Each row was made from one small tree. The marks that hang from a mark follow it in brackets, in alphabetical order. Every link used is in the known rows. Write each row's tree.
Known rows:
Y[J W]: [-20  -4  31  16  27  23  -4  -6  26  30 -16  12 -14 -24  10  13  26 -14
  32]
K[V]: [-22  -1   7 -15   8  24  16   8  -6   3  27 -10 -18 -13  16  22   5   8
   4]
A[W]: [  2  -9  12   0  27  27  10  16  -5  26   5 -15 -48 -11  11   3 -10  14
 -10]
W[A Y[J[K] R]]: [-75  -4  38  29  -1  31 -25 -13 -27  16  -2   5   0 -38  24  -3  -2 -30
  21]
Y[J R]: [-38  -6  29  22  19  15 -13 -19  15  31  -6   6 -25 -38  11  12  20 -15
  14]
W[A Y[J]]: [-55  -7  33  17  -7  34 -14 -12 -36  14  -7   5  -1 -23  14 -19  -9 -20
  24]
A[W[Y[J[K] R]]]: [-30  -4  26   7  18  29  -4  14 -10  34  -6  -6 -43 -33  23   7  -7   1
   3]
K[J V[Y]]: [-41  24  16 -45 -11   7  22  24  -5  -4  24 -10 -18 -18  12  41  -4  10
  20]
V[K Y[J R W[A]]]: [-61  28  39  10  22   5  -8   1  12  14 -21   5 -27 -28  24  14  19 -36
  47]
K[J[Y]]: [-35 -11  21 -31  -4  19  -4   4   9  16  23  -9 -18  -6 -12  27   2   3
   4]
A[W[Y[R]]]: [-19 -10  19   3  19  26   2  17 -19  33  -9 -10 -49 -29  18  -1 -17   2
  -4]
V[A[W[Y[J]]] K]: [-44  16  27  -6  25  37  12   1 -23   7  -8  -4 -62 -13  31 -17  -8   4
  35]
R[Y[J[K[V]] W[A]]]: [-53  -3  16   2  11  42   7   1   1   9  -2  -4   6  -7   1  26   6 -23
  41]
W[A Y]: [-47 -13  25  14  -3  34 -12  -3 -45   8   0  -3  -3 -17  13 -21 -16 -19
  13]
A[W[Y[J R]]]: [-24  -6  25   6  17  26   0  10 -13  37 -14  -4 -47 -33  18   0 -11   1
   4]
A[W[Y]]: [-10 -10  17  -3  16  30   5  21 -23  29  -5 -12 -46 -19  14  -6 -17   8
  -2]
V[Y[J]]: [-25  17  25  -2  19   6  -6  15   0  16  -6 -10 -21 -18   5   7  13  -6
  26]
Y[J[K] R W[A]]: [-62   2  40  40  30  24 -20 -16  29  27  -7  15  -2 -42  29  31  25 -37
  27]
A[W[Y[J[K[V]] R]]]: [-34   1  24   1  14  29   2  16 -11  31  -1  -6 -42 -35  27  15  -8   3
   4]
J[Y[W]]: [-25 -19  17  -6  25  23 -11   9  24  29  11  -8 -17  -3  -8  27  14 -14
   4]
K[J[Y] V]: [-47   3  14 -49 -15  20  15  11   8   6  40  -8 -15 -10   0  50  -1  11
   7]

Which tree is each row?
[-46  -9  32  13   3  22 -17  -6 -16  29 -15   5 -20 -40  14  -4   6 -18
  22]	W[Y[J R]]
[-39 -11  25  32  33  19  -7 -10  12  24 -11   8 -14 -32  20  15   5 -35
  13]	Y[R W[A]]
[-31 -12  14   0  16  36   8   0   4  21 -20  -3  -8  -6 -11  13   8 -20
  41]	R[Y[J W]]
[-67  -7  35  27  -4  28 -18 -18 -30  20 -12   8  -6 -38  19 -12  -8 -30
  22]	W[A Y[J R]]
[-35  17  11 -15  12   7  13  20  -4   5  17 -13 -23 -25  20  31   3  -3
  11]	K[V[Y[R]]]
[-62 -12  27  13  29  28 -29   7  29  24  29  -9  -2 -17  12  50  20 -30
  -1]	J[K Y[R W[A]]]
[-16  -6  23   0  14  31   3  15 -17  33 -10  -7 -44 -23  15  -5 -11   8
   6]	A[W[Y[J]]]
[-49  -5  14 -20  12  31 -13  20  17   9  55 -21  -6  -3   9  54  20   1
  -7]	J[K[V] Y]
[-42  22  33  11  27  12 -11  17  11  13  -6  -4  -5 -21  17  21  17 -22
  34]	V[Y[J[K] W[A]]]
[-44  21  34  14  34   3 -15  17  23  24 -12  -2 -17 -36  20  32  24 -26
  32]	V[Y[J[K] R W]]
[-46 -18  22   9  25  21 -16  -3  23  31   8  -3 -15 -16   0  30   8 -30
   3]	J[Y[R W[A]]]
[-31   1  34  18  30  28 -13   0  30  24  -2   8  -6 -24  19  27  34 -15
  30]	Y[J[K] W]
[-68  41  35   0  31   9   1   0  -3   2 -15  -3 -50 -26  29   1  10 -18
  54]	V[A K Y[J R]]
[-36 -20  20   2  28  17 -16   3  30  36   6  -5 -22 -18  -3  34  14 -24
   2]	J[Y[R W]]
[-49 -10  26 -17   3  17  -6  -2  18  22  13   0 -15 -17  -4  35   0 -15
  10]	K[J[Y[R W[A]]]]
[-41  25  18 -42  -4   7  23  26   5   0  16  -5 -16 -21  15  47  -1   3
  27]	K[J V[Y[W]]]
[-50  24  18 -39  -8   3  19  19  -1   1  21  -8 -21 -28  15  45  -4   3
  19]	K[J V[Y[R]]]
[-43  -4  14  -4  15  39   8   7   7  13  -4  -5  -1  -8  -1  30  13 -18
  40]	R[Y[J[K[V]] W]]
[-62  43  30 -24  26   8  16  18  -8   3  -9 -11 -70 -23  31  12 -15  -3
  40]	V[A[W] K[J] Y[R]]
[-53  38  30   7  45  12   2  20   2  17  -9 -13 -52 -34  33  18  -4  -4
  31]	V[A[W] Y[J[K] R]]
[-30   7  21   2  30  34  11   6 -22  17  -8  -7 -51 -18  24 -12 -16   8
  22]	V[A[W[Y[J]]]]
[-41   9  24   7  34  34   5   7 -17  17  -3  -8 -50 -26  30  -2 -12   4
  19]	V[A[W[Y[J[K] R]]]]
[-62  -5  17 -11  15  25 -17  14  23  15  50 -18 -10 -18  14  61  20  -9
  -9]	J[K[V] Y[R]]
[-41   9  15  -5  23  33   2  14  -4  -7  41 -15 -14 -12  30  31  13   7
   9]	J[K[V[A]]]
